What can hang from each mark
k_311: k_168 k_260 k_380 k_383
k_759: k_311
k_534: k_168 k_260 k_380 k_759
k_383: k_311 k_534
k_380: k_534
k_168: k_534

Every row comes from one small tree of marks. Brackets hold a mark, then the marks that hang from it, in the order of their numbers. Every link used is in the known rows. Which tree was each row made from?
Known rows
(k_759 (k_311 k_168 k_260 k_380 k_383)): [ 31.5   8.1 -29.8 -17.3 -14.3   3.1 -20.5   2.9  16.0  62.7 -20.7  -6.9
 -21.8 -31.9   8.7  23.0   7.1  31.6  -2.2 -39.2  -9.8]
(k_168 (k_534 k_260 k_380 (k_759 (k_311 k_383)))): [ 42.9  15.7 -20.0 -22.3 -12.6  -8.4  10.1  24.9  14.5  42.1  -8.8  12.3
 -13.2 -55.9  -7.6   7.4  11.5  53.7   3.2   2.2  -5.0]
(k_534 k_168 k_260 k_380 (k_759 k_311)): [ 51.2   7.5 -29.4 -21.7 -19.1  -6.6 -13.0  21.1  13.5  41.0 -20.9   9.0
 -22.8 -65.9 -16.4  11.6  17.9  36.3  -5.5  21.0 -13.6]
(k_383 k_311 (k_534 k_168 k_260 k_380)): [ 42.4  -4.9  -4.3 -22.9 -22.3  -8.2 -23.2  13.1  -1.1  34.3 -27.4  13.0
 -11.2 -30.9  14.3  11.4  21.9  19.5 -14.2  26.6 -18.2]
(k_534 (k_759 (k_311 k_168 k_380))): [ 35.2   5.0 -20.9 -13.4 -12.1  -7.4  -6.7  10.3  10.2  54.6 -25.6   4.1
 -24.0 -43.4 -15.7  25.9  13.8  31.7  -2.3 -30.7 -16.9]
(k_311 k_168 (k_383 (k_534 k_260))): [ 34.1   2.3 -13.5 -25.4  -7.5 -14.8 -24.9   9.5  -3.8  22.0 -12.1   1.8
 -12.1 -21.3  14.2  14.9   7.7  28.2  -6.0 -12.8  -8.2]
(k_383 k_311): [ 30.8  -2.3  -6.1  -9.9  -1.8  -9.3  -5.9  13.7   6.1  16.3 -14.0   3.1
  -6.8 -11.1  15.3   2.3  10.3   9.2  -0.8 -14.3 -17.0]
(k_380 (k_534 k_168 k_260 (k_759 (k_311 k_383)))): [ 46.3  13.1 -30.5 -21.9 -10.8  -6.7  -2.4  24.9  11.8  33.4  -3.6  10.0
 -15.1 -60.3  -5.8   5.9  14.9  53.7   7.4  -4.7  -5.0]
(k_383 (k_311 k_168 k_380) (k_534 k_260)): [ 32.3  -5.8  -9.3 -19.3 -17.3  -6.7 -29.4   0.5 -10.7  47.2 -31.7   6.4
 -13.4 -14.1   7.3  22.0  19.7  22.5 -12.7  -8.0 -20.2]
(k_383 (k_534 k_759)): [ 32.8  -1.2  -7.0 -11.9  -4.3 -23.3  -8.5  18.8   5.9  12.6 -16.9  12.0
 -11.2 -23.9  -2.3  12.4   3.6  14.9  -6.9  -5.0 -13.1]
(k_534 k_380): [ 36.3   1.2 -13.9 -13.6  -2.4 -10.7  -5.1  12.2  12.0   8.4 -17.4   1.2
 -14.0 -29.1  -0.1  -1.4  11.5  12.2  -3.4  -9.9 -15.4]
(k_380 (k_534 k_168 k_260 (k_759 k_311))): [ 48.2   7.1 -36.5 -17.6  -8.7  -8.3  -8.1  19.6   7.6  27.4 -11.9  11.9
 -17.1 -58.3 -18.0   4.3  19.6  44.0   5.2  -4.5 -10.8]
(k_759 k_311): [ 32.3   1.0 -22.6  -8.3  -0.4  -8.8   8.5  13.8  14.9  17.5 -19.0   2.0
 -15.4 -24.5  -1.3   4.9   9.8  13.5  -0.6 -27.9 -10.4]
(k_383 (k_311 k_260 k_380) k_534): [ 26.9  -5.7 -13.3  -9.0 -16.5  -5.6 -26.6   0.2   3.8  48.1 -31.2   5.8
 -10.3  -4.8  17.3  17.4   9.0   8.7 -14.0  -9.8 -18.6]
(k_168 k_534): [ 29.5   0.8 -13.0  -9.5   5.8 -12.1   6.2  14.3   9.6   1.1 -12.3   5.4
  -7.8 -17.3   3.0  -3.1   7.3  16.4  10.6 -33.4 -12.3]
(k_534 k_260 k_759): [ 42.1   6.5 -29.8 -15.5  -2.0 -14.8 -21.3  16.9   4.1  12.3  -9.1   3.0
 -14.7 -37.7 -12.2   1.3   4.9  26.2  -0.5   8.7 -13.2]
(k_311 k_168 k_380): [ 30.2  -0.3 -17.4 -13.6  -4.1  -5.7 -20.0   1.7   4.4  30.2 -23.9  -3.8
 -19.3 -23.3  -1.4  13.7  12.6  16.3  -0.1 -35.5 -18.5]
(k_383 (k_534 k_380 k_759)): [ 37.3   0.0  -3.5 -15.5 -11.1 -22.0  -9.1  19.4   8.0  21.2 -21.9  14.1
 -13.5 -35.1  -4.6  12.0   9.8  19.2 -11.1   6.2 -15.5]
(k_311 k_168 k_260 k_380 (k_383 (k_534 k_759))): [ 31.6   6.3 -14.9 -19.8 -18.7 -12.1 -37.3   7.2   6.9  58.6 -17.2   2.9
 -18.1 -31.6   8.5  31.1   1.4  32.4  -8.8 -17.5 -12.8]
(k_168 (k_534 k_260 k_380 (k_759 k_311))): [ 44.9   9.8 -25.7 -18.4 -11.0  -9.8   5.6  20.2  10.5  35.2 -19.4  14.1
 -15.8 -53.8 -21.0   4.5  16.7  44.0   1.4   2.0 -11.2]

Write each row's tree
[ 38.3   1.4  -8.5 -13.9 -15.1 -18.1   7.2  20.8  12.4  35.9 -26.5  16.5
 -17.0 -41.6 -11.3  18.3  14.4  24.7 -13.3  -0.9 -12.7]  (k_383 (k_534 k_380 (k_759 k_311)))
[ 36.8   9.3 -33.2 -20.7  -8.9   1.6  -5.6   4.2   2.6  46.7 -16.5   1.1
 -18.1 -40.9  -5.2  10.0  20.9  50.9   3.5 -38.2  -7.9]  (k_759 (k_311 k_168 (k_380 (k_534 k_260)) k_383))
[ 34.2   1.9 -25.2 -14.1 -21.3  -9.7 -27.4   4.0   7.0  67.5 -32.6   7.7
 -23.3 -35.3  -9.4  35.7   9.6  28.3 -13.3 -22.2 -15.8]  (k_383 (k_534 (k_759 (k_311 k_168 k_260 k_380))))
[ 42.7  11.8 -31.9 -18.2 -12.3  -5.5 -12.9  21.8  21.2  41.9  -3.1   7.4
 -16.1 -54.6   2.8  10.4   8.4  44.8   6.3 -19.0  -6.2]  (k_380 (k_534 k_168 (k_759 (k_311 k_260 k_383))))
[ 38.6   6.0  -7.9 -15.0  -4.0 -15.3   2.6  21.8  12.3  18.6 -12.9  13.0
 -11.7 -41.1 -10.1   2.1  10.7  30.5   4.6  -7.7 -15.4]  (k_168 (k_534 k_380 k_759))
[ 31.7  13.8 -27.0 -11.9 -13.5  -3.1   0.4  15.0  22.7  62.3 -15.0   6.4
 -16.6 -41.7  -1.3  17.1   1.8  43.8   4.9 -26.7  -7.0]  (k_168 (k_534 (k_759 (k_311 k_260 k_380 k_383))))
[ 25.6   3.1 -18.7 -12.0 -12.2  -7.3 -22.3   4.0  12.0  39.1 -21.0  -0.8
 -13.5 -15.3  18.4  15.2  -0.6  17.9  -9.1 -18.7  -9.0]  (k_311 k_260 k_380 (k_383 k_534))
[ 40.3   4.8 -22.2 -17.5  -3.1  -8.4  -5.5  11.5   4.3  10.1 -17.1   6.4
 -11.3 -34.1  -6.3  -6.4  15.2  28.8   4.1  -2.7 -13.1]  (k_168 (k_534 k_260 k_380))
[ 42.9  -1.5  -4.1 -20.2 -27.4 -10.8 -35.2  17.2   8.9  51.1 -24.0  15.1
 -13.2 -38.7  14.1  22.2  12.7  20.6 -14.5  25.8 -20.7]  (k_383 (k_311 k_260) (k_534 k_168 k_380 k_759))
[ 30.5   0.0 -13.9  -6.8 -13.9 -13.8   5.2  13.5  12.5  47.9 -32.3  13.3
 -18.6 -33.1 -13.1  23.0   9.9  22.2 -11.2 -16.1 -12.5]  (k_383 (k_534 (k_759 (k_311 k_380))))
[ 38.5  10.3 -14.6 -17.5 -11.9  -9.6   2.3  28.7  23.5  40.0  -7.9   6.1
 -18.1 -52.1   5.9  17.6   5.7  34.1   2.6  -9.4  -6.8]  (k_534 k_168 (k_759 (k_311 k_383)))
[ 43.7   3.6 -22.6 -17.1 -16.0  -2.4 -22.0  12.6   0.0  45.1 -17.7  12.1
 -13.5 -47.7  -4.7   6.9  22.6  41.6   2.6   5.5 -19.9]  (k_383 (k_311 (k_380 (k_534 k_168 k_260 k_759))))
[ 37.6   2.8 -22.2 -15.5 -14.3  -3.7 -36.3   5.0  -1.1  55.6 -16.4   6.4
 -13.6 -32.2  -1.2  16.7  17.4  37.6  -0.3 -25.2 -23.0]  (k_383 (k_311 k_168 k_260 (k_380 (k_534 k_759))))
[ 44.1  12.7 -30.9 -24.7  -7.4  -9.4  -8.0  18.7   2.4  37.3  -1.9   7.0
 -15.4 -52.1  -9.7  10.6  15.9  58.0   5.7 -22.7  -7.0]  (k_380 (k_534 k_260 (k_759 (k_311 k_168 k_383))))
[ 44.4   4.5 -11.1 -18.7 -12.4 -12.8 -16.6  22.2  15.8  24.6 -15.7   8.0
 -18.3 -54.2  -4.5   9.3  11.8  22.2  -1.1   9.3 -17.6]  (k_534 k_168 k_380 k_759)
[ 44.4   8.5 -20.4 -19.4  -6.7 -13.3  -8.4  18.3   5.2  18.8 -13.1  11.3
 -12.6 -47.6 -15.3  -1.2  12.0  38.5   3.7   9.6 -14.3]  (k_168 (k_534 k_260 k_380 k_759))
[ 37.2   8.6 -31.5 -11.5  -9.6  -5.9   5.4  12.9   9.7  47.0 -24.3  11.0
 -18.0 -44.9 -22.9  10.3  13.6  42.0   3.6 -13.2 -11.4]  (k_168 (k_534 k_260 (k_759 (k_311 k_380))))
[ 34.0   5.8 -15.4 -17.5 -21.6  -9.5 -32.6  13.4  16.3  54.7 -19.3   5.7
 -17.7 -40.5  13.4  25.3  -0.9  27.0  -7.4   0.6 -11.1]  (k_311 k_260 k_380 (k_383 (k_534 k_168 k_759)))
[ 43.0   6.0 -14.8 -20.4 -13.3 -11.6  -5.5  17.9  11.1  43.2 -19.8   7.9
 -21.9 -51.6 -14.7  19.9  17.2  33.2  -5.8 -13.5 -16.5]  (k_534 k_380 (k_759 (k_311 k_168)))
[ 33.8   7.3 -23.8 -21.1  -4.8  -7.0 -35.7   8.6   9.6  27.7  -4.5  -8.4
 -14.3 -23.1  18.8  12.3   0.4  23.2   1.0 -28.6 -10.6]  (k_311 k_168 k_260 k_383)
[ 30.2  -0.5 -21.8  -7.8 -11.4   0.4 -26.8   1.8   8.8  45.0 -24.1  -1.8
 -12.5 -13.0  13.2   9.8   8.6  11.2  -6.0 -14.4 -19.7]  (k_383 (k_311 k_260 k_380))
[ 35.9   9.7 -22.5 -23.3  -5.8  -4.7   1.8  13.4   6.6  36.9  -9.4   3.2
 -13.4 -33.8   3.4  11.0  12.7  45.4   8.6 -32.0  -5.0]  (k_759 (k_311 (k_168 (k_534 k_260)) k_383))
[ 29.0   6.7 -15.8 -16.4 -10.1  -1.6   0.4   8.5  13.9  52.2 -20.3  -3.0
 -20.4 -31.6   6.7  21.8  11.6  31.8  -0.6 -43.3  -9.9]  (k_759 (k_311 k_168 k_380 k_383))
[ 40.2   5.4  -4.8 -22.4  -6.8 -16.0  -9.7  18.7   5.3  27.7 -13.7  10.7
 -14.5 -44.0  -9.7  11.8  14.8  35.1   5.5 -19.0 -18.4]  (k_311 (k_168 (k_534 k_380 k_759)))
[ 38.8   3.1 -38.4 -16.7  -7.7  -0.2  -9.4   0.0  -1.2  38.5 -25.1   3.0
 -20.5 -38.5 -17.8   8.5  26.0  41.1   1.7 -39.4 -14.1]  (k_759 (k_311 k_168 (k_380 (k_534 k_260))))
[ 30.8   7.3 -25.4 -18.7 -10.0  -0.7 -35.9   2.0  10.9  46.9 -14.3  -9.6
 -18.3 -26.7  14.3  17.9   2.5  26.1  -0.6 -33.1 -12.9]  (k_311 k_168 k_260 k_380 k_383)
